Each row was made from one path, in order. Every step used is in the known rows, and no mark comes twice. Write each row's path.
In the rows, 128 means zero.
Known rows
f p y: [153 124 178 122 136 106 143 132 132 134  97 121  89 128 117 133 108 135
 138 143 138 126 127 145 116 125 187 133 128 139 144 126 148 114  36 114
 197 106 114 118 148 127 120 114 101 139 135 123]
x s q: [134 128 114 110 126 128 127 118 118 117 119 127 139 138 128 101 117  92
  93 108 138 128 143  99 120 134 122  83 145 150 124  80 143 136 134 125
 118 113 127 126 103  95 143 147 141 118 135 131]
q s: [131 121 162 121 129 132 131 127 128 124 126 135 135 114 132 139 111 124
 119  83 113 129 123 108 124 138 145 125 134 126 122 127 132 126  88 140
 136  97 109 116 121 174 150 108 133 118 135 129]
y f x: [152 136 226 121 129 135 129 134 125 119 114 126 132  98 130 116  92 126
 166 133 101 135 126 160 100 133  99  92 106 135 138  65 132 118 129 120
 113 134 109 110 144 104 104 151 133 132 137 130]
f x: [154 140 211 124 124 134 123 143 122 128 125 134 132  92 128 131  90 125
 140 142 106 137 135 128 100 137  93 112 109 129 132  66 136 123 155 128
 114 122 125 111 137 119 115 129 125 126 137 131]
q s n x f p: [144 126   9 128 116 141 141 129 119 157 117 142  62 205 135 125 119 117
 122  73 167 106 125 125 134 140 159 183 136 119 128 105 135 131 131 160
 102 105 122 137 122 168 181 108  92 131 109 117]
r h: [131 128 163 141 124 131 134 128 125 126 125 127 154 105 117 148 138 134
 123 151 127 130 122 118 121 128 123 105 128 121 133 133 127 122 111 119
 151 112 148 127 143 147 123 120 135 128 124 133]
n q s x: [102 103 139 121 127 120 126 122 135 131 131 133 139 237 169 114 127 134
  88  58 121 118 152  90 143 137 127 138 146 150 124 148 139 133 139 135
 136 129 111 114 106 189 133 124 129 129 134 126]
p f r h x: [152 125 122 141 137 128 130 128 137 121 151 130 169  55 115 132 145 125
 179 174 112 143 115 139 122 116  85 140 111 118 132 149 130 127 111 113
 172 119 157 139 155 122 106 122 117 128 137 129]
n r h x f: [112 151  43 151 114 143 116 134 118 147 147 115 108 111 115 162 160 173
 128 207 126 136 105 129 126 118  64 174 133 109 120 158 116 124 175 140
 128 133 183 152 141 191 131 118 123 132  98 119]
y p f r: [169 121 191 116 135 113 122 141 150 106 114 119 146  89 126 123 113  89
 157 134  89 135 111 166 105 118 136 107  98 116 146  91 136 115  64 107
 155 129  87 111 160 127 100 122 105 129 155 143]
p y: [130 123 194 114 124 112 127 132 131 125 113 118 108  91 121 133 105 138
 128 147 121 132 138 134 116 128 184 106 125 141 135 147 142 123  58 123
 168 120 112 111 134 123 121 111 117 134 141 135]
q s n: [122 111 137 116 129 141 137 130 127 123 137 152 133 128 129 116 101 116
 123  61 156 121 119 100 141 140 169 150 132 120 123 178 134 125 107 153
  76  97 106 113 105 155 153 117 132 121 132 126]
y f: [129 125 204 120 129 127 133 127 131 117 105 113 132 115 126 118 120 122
 148 126 103 132 119 144 111 129 146  79 119 132 129 129 132 122  79 112
 150 127 105 118 138 126 118 145 141 129 136 136]
s q: [137 123 147 118 120 124 130 128 111 124 112 125 137 159 136 110 115 111
 105 129 118 126 150  85 116 127 116  88 131 142 127 114 150 128 104 135
 141 107 129 117 109 127 131 144 130 117 137 131]
r h x: [116 132 112 147 134 137 138 127 128 130 135 129 162 102 112 153 159 152
 158 175 130 137 124 127 133 123 108 137 142 120 122 178 127 122 128 121
 153 119 176 143 135 137 129 125 136 125 122 124]
y f x s q n r: [130 125 134 108 134 130 110 115 133 111 123 129 140 131 131  88  79 105
 117  82 137 119 139 150 127 119  37  92 111 146 119  61 104 131 150 146
  60 128 106 117 114  47 112 159 128 130 120 118]
x s q n r: [118 120  92 108 128 125 109 117 133 118 131 124 132 138 132 104 101 102
  69  85 150 113 139 109 145 123  85  94 128 144 107 122 112 139 131 152
  98 109 117 125 101  83 134 134 130 122 117 120]
h r: [110 129 179 134 121 127 133 147 130 132 134 115 123  86 122 151 144 129
 142 116 130 145 121 101 134 138 111  81 127 127 126 134 131 128 124 121
 151 112 142 127 125 145 133 135 141 123 135 129]
r h x f: [131 148  44 148 114 143 130 134 110 144 136 124 115 101 113 152 159 152
 153 184 124 135 105 135 118 127  83 174 136 113 125 152 137 125 159 130
 143 127 185 149 134 164 149 124 132 125 112 125]
q n s: [105  96 162 120 136 111 134 118 142 126 107 136 103 126 139 129 109 106
  99  76 107 117 143 125 131 142 134 132 117 123 117 149 118 142 116 136
 133 114 133 128 109 101 138 116 131 120 133 136]
s n r h x: [ 87 129  95 145 133 145 128 125 132 133 158 136 148 127 112 140 149 166
 136 176 178 130 117 117 160 117 117 164 137 113 119 242 109 121 157 145
  83 126 166 142 126 137 115 127 129 136 105 118]
f r h x n s: [106 141 112 154 139 121 140 115 134 130 144 147 134  85 106 157 165 129
 137 168  96 144 132 140 132 138 121 180 157 103 130 111 115 146 177 113
 134 131 148 158 118  92 110 135 148 123 131 128]
f r h x: [134 139 113 141 136 130 130 127 124 129 147 127 163  84 117 156 157 145
 164 194 106 143 122 124 131 120  85 150 123 102 127 145 129 126 137 117
 151 118 167 136 139 146 112 122 144 122 132 132]
r h x f y: [140 133  25 146 118 135 130 135 110 146 117 117  77 125 100 133 157 167
 158 187 152 126 100 141 112 127  99 220 137 130 121 164 137 121 146 126
 177 136 179 146 143 176 153 111 115 126 113 118]
q n r h: [114 120 138 139 125 126 118 124 140 126 140 123 149 106 123 148 121 143
  99 128 136 117 113 125 151 117  82 121 113 113 115 175  95 126 106 145
 124 112 137 128 140 139 114 105 123 133 107 121]
p y f r h x: [123 129 136 132 140 115 134 114 132 119 132 119 142  70 109 138 149 161
 203 198 108 143 126 175 126 107 133 143 125 124 144 165 129 119  62 107
 169 134 135 129 151 108  94 132 134 137 137 131]
x h: [142 150 175 126 131 131 132 142 114 128 136 121 152 104 146 141 131 133
  90 167 109 128 138 100 120 128 194  90 109 125 120 123 134 122 151 120
 136 158 140 124 130 146 138 113 143 118 129 134]
s q n: [137 109 122 116 123 121 129 127 118 121 115 133 135 146 137 105 100 101
 106  87 123 112 143  97 135 123  99 106 114 141 115 148 137 132  84 150
 138  98 122 115 101  90 142 136 125 115 134 124]
s q n r h x: [ 97 117  61 141 134 129 124 119 127 131 138 131 157 148 124 134 143 152
 117 152 147 116 140 107 159 101  41 141 134 130 111 202 108 127 124 157
 120 103 172 141 113 119 122 132 119 124 106 104]
p y f: [126 118 210 113 127 112 130 124 133 115 103 110 106  96 122 115 110 140
 158 136 115 131 126 168 114 121 187  87 124 148 140 146 137 119  31 112
 168 133  95 108 143 111 111 135 121 139 141 135]
q n s x h r: [ 81 107 119 137 140 116 125 134 134 144 134 133 121 175 171 140 166 129
  97  83 144 121 156  77 169 130 173 116 107 126 117 172 106 143 206 128
  95 164 147 148 107 120 148 122 144 121 126 133]

Which path is each row?
[137 126 187 124 129 107 129 114 131 115 121 114 138  78 114 128 126 143
 167 171 105 136 121 165 118 113 146 110 110 122 153 119 126 120  42 104
 164 125 111 116 160 121  88 123 130 140 139 138] => p y f r h
[119 120 168 109 131 129 140 123 139 111 133 140 143 142 128  72  89 107
 125  72 155 127 134 169 121 151  93 111 130 150 137  85 136 130 200 127
  55 171 124 112 105  50 112 170 152 139 130 121] => y f x s n q
[168 138  64 132 116 132 120 139 112 156 100 122  70 234 145 120 134 121
 130 132 141 118 108 110 121 133 138 171 119 122 136 106 149 122 130 119
 157 119 117 134 145 175 140 132 106 134 123 130] => s x f p
[113 134 168 141 124 131 118 125 132 129 139 116 148 118 123 155 135 156
  98 175 129 130 122 115 132 120 107 106 126 113 127 144 107 122 123 130
 134 116 143 130 151 172 105 115 125 134 111 129] => n r h
[129 112   4 116 115 137 128 133 126 140  98 130  46 218 122 114 118 136
 136  69 176 100 123 173 120 127 190 205 145 125 134 136 123 123 117 158
  86 147  95 123 127 181 180  95  83 130 121 124] => q s n x f y p
[102 111 128 111 129 125 139 124 138 116 139 133 137 148 130  90 112 102
  74  75 164 121 134 123 138 153 133 115 149 148 123 153 142 138 182 131
  91 149 140 121  91  85 135 143 152 130 128 127] => x s n q
[152 130  69 123 109 131 104 139 107 149  97 111  46 212 138 101 124 143
 128 133 149 113 111 108 113 135 153 184 120 137 125 139 144 127 136 123
 161 147 109 122 142 190 147 116 107 132 129 137] => s x f y
[ 89 126  85 133 129 142 143 139 125 146 168 140 137 135 150 151 155 141
 110  82 171 124 157  86 164 128 205  96 129 126 119 156 112 136 190 157
  63 152 145 141 104 154 177 106 130 120 117 120] => q s n x h r
[ 90 134 140 139 137 126 142 124 136 131 126 143 101 107 112 145 149 124
 126 136 110 141 138 142 127 146 163 153 169 131 116 133 127 144 161 120
 141 137 127 151 102  84 132 143 142 123 133 123] => h x n s
[107 142 134 134 124 140 103 128 134 135 145 139 118 177 142 139 124 138
  95  80 137 124 120 103 154 131 175 142 158 134 115 139 105 135 128 143
  96 116  49 124 120 157 124 123 121 135 123 120] => q s x n r
[154 136  37 136 109 140 106 124 111 144 142 136 119 173 149 138 140 133
 134 116 111 123 109  94 134 128 100 197 118  98 138  93 127 131 152 135
 106 104 118 131 141 222 142 105 127 125 126 140] => q s x f r h
[127 136 132 134 122 140 118 129 129 129 138 149 128 166 138 128 121 119
 117  59 132 123 122 105 146 140 191 148 159 138 120 129 125 136 118 134
 122 115  54 122 112 140 139 129 130 127 137 125] => q s x n
[124 136  52 130 141 142 129 118 131 120 165 146 168  77 101 122 147 118
 156 150 168 137 109 128 152 131 118 170 140 104 126 161 124 135 183 123
  69 127 161 144 116  83 124 132 158 126 126 133] => f r h x s n
[117 130  77 112 122 130 123 112 125 129 118 123 127 175 137 114 128  98
  84 110 140 120 177 115 122 128 133  51 153 157 120  54 131 151 150 133
 121 128 130 131 109  92 146 139 120 124 128 137] => n x s q
[107 112 135 125 142 118 120 122 131 136 124 140 126 201 178 121 137 120
  76  96 125 106 162  92 152 129 199 127 101 125 115 160 112 141 179 130
  96 168 130 137 111 109 141 113 134 121 128 142] => q n s x h
[115 136 186 133 118 115 144 138 130 122 132 128 129 126 125 127 120 117
  78 107 102 129 133 134 119 148 129 112 161 147 122 104 143 137 145 124
 171 151 109 123 103  99 118 146 141 131 132 117] => x n q
[157 145 177 116 127 138 116 131 130 120 133 138 137  75 119 122  91 107
 124 115 127 140 128 140 104 146 103 106 122 139 128  33 129 129 181 122
  88 129 125 119 130  83 126 133 138 126 135 134] => f x s
[126 129  63 141 115 120 111 116 116 150 122 130  87 200 153 131 157 129
 109 154 101 126 136  98 125 137 106 185 115  94 145  83 125 145 194 117
 109 132 146 145 139 181 120 119 128 130 126 154] => n s x f r h
[156 125 185 127 139 123 148 126 133 125  88 116 116 162 124 119 129 119
 157 127 125 128 108 157 115 129 148 103 123 130 139 107 138 113  47 103
 178 113 112 124 151 129 118 150 126 132 131 122] => y f p
[136 151 215 136 133 136 137 151 120 130 142 120 153  68 140 140 140 145
 162 150 116 148 132 135 119 124 119  67  93 130 139  63 122 115 197 117
  91 173 143 130 139 118 122 151 151 126 130 123] => y f x h r
[117 115 126 116 124 120 115 127 125 125 122 123 123 160 141 114  98 122
  85 107 125 112 144  94 142 115  78 104 113 136 110 154 118 131  98 160
 119 105 119 117 107 119 122 128 117 122 120 119] => s q n r
[109 108 160 119 126 116 144 125 134 122 128 130 143 158 149 128 113 130
  84  68  99 127 142 112 123 144 105 127 146 144 122 130 141 130 126 140
 150 117 130 114 104 184 140 118 137 122 133 121] => n q s
[123 117 133 123 129 138 116 124 128 133 130 139 133 195 154 127 122 127
 124  72 132 121 135  90 142 133 161 138 134 132 124 151 130 128 108 136
 115 103  88 115 123 184 141 116 125 125 137 135] => q s x
[173 143  99 132 117 127 137 144 114 146  99 117  69 153 125 133 124 117
 124 144 120 125 101 125 103 139 118 162 119 117 132  83 153 121 113 122
 175 111 139 134 142 168 148 124 116 127 120 124] => x f p
[132 156 131 151 137 133 138 121 128 118 145 130 158  67  97 142 161 136
 187 173 100 145 102 170 131 121 120 143 144 112 131 118 118 128 117 106
 147 138 114 142 136  81  99 157 155 130 132 121] => y f r h x n
[164 129  46 132 121 136 123 132 116 155 109 135  74 232 151 126 128 123
 129  79 143 115 106 103 129 136 143 196 132 122 134 101 143 122 116 134
 141  96 105 132 136 211 165 117 104 128 122 123] => q s x f p
[150 155  66 125 119 132 120 144 107 142 136 117  89  87 124 143 137 134
 158 184  81 143 109 124 109 131  78 182 113 105 122 117 149 132 159 130
 137 133 153 135 125 165 137 125 138 118 134 136] => h x f r
[153 113 192 122 132 121 132 143 152 107 106 121 145 106 122 120 117  99
 146 114 115 128 112 168 106 118 155  92 118 134 141 123 134 113  58 114
 161 133  95 116 154 124 116 126  96 131 146 136] => y p f
[ 86 113  56 133 135 132 148 114 140 120 158 144 171 137 112 109 157 129
 109 115 184 128 131 137 153 138 102 157 167 141 121 203 132 135 214 128
  95 154 192 145  95  81 133 146 156 133 114 114] => r h x s n q
[119 130  43 133 136 138 135 111 120 121 135 137 173 131 110 121 162 122
 128 148 157 133 140 114 134 121  92 120 164 146 122 131 134 133 159 124
 122 114 179 151 109  95 142 149 144 119 121 119] => r h x s q
[124 136 102 123 146 119 128 103 141 110 136 119 148  51  97 127 151 142
 189 177 131 145 121 188 130 113 140 133 134 134 142 129 122 127  97  98
 141 139 137 137 145  75 104 137 147 138 135 131] => p y f r h x s
[155 146 193 152 124 134 120 144 155 114 141 140 158  75  98 140 109 122
 141 148 131 132  99 202 113 114 101 126 129 124 148  49  97 110 141 127
 104 149  82 131 171  86  81 133  87 149 121 112] => y p f x n r h
[141 129 207 107 131 105 125 122 131 113 111 108 111  83 123 119 103 135
 165 156  90 138 127 164 111 119 169  99 105 127 148 115 138 123  37 109
 163 131  83 104 148 111  95 128 127 136 150 142] => p y f r
[146 129 235 114 127 119 126 130 131 118 110 122 109  79 121 115  82 140
 178 144 110 136 135 180  98 125 141 105 104 149 149  81 137 115  82 120
 132 139  94 103 149  87  99 138 113 142 143 131] => p y f x
[103 124  67 131 125 121 137 138 118 145 143 122 139 156 158 139 153 125
  93 111 141 115 184  83 157 112 130  49 112 146 110 125 116 144 170 153
 121 153 161 141 100  95 165 127 124 116 118 118] => s q n x h r
[118 139 120 126 128 138 133 137 120 139 147 134 134 156 151 128 130 131
  88 150 154 112 168 104 141 125 229  85 112 122 119 152 125 136 181 144
  81 182 140 130 119 104 147 112 120 127 119 138] => s n x h
[ 91 134  87 119 141 149 116 125 141 125 155 131 129 114 113 120 131 133
 120 135 184 134 114 131 154 131 140 144 145 128 109 202 114 133 183 141
  55 139 140 138 106  96 130 135 142 131 114 123] => h x s n r
[144 132 172 133 130 123 131 119 127 117 125 116 161  99 121 132 137 129
 160 162  93 137 115 145 118 120 100 102 109 103 143 104 122 123  87 104
 145 121 122 122 155 140  95 137 146 130 135 140] => y f r h
[166 120 162 134 133 117 129 135 150 107 124 124 174  86 115 133 132 105
 158 148 106 133 107 169 111 110 112 115 105 107 153  95 123 114  73 104
 157 125 112 122 173 131  95 118 103 133 141 140] => y p f r h
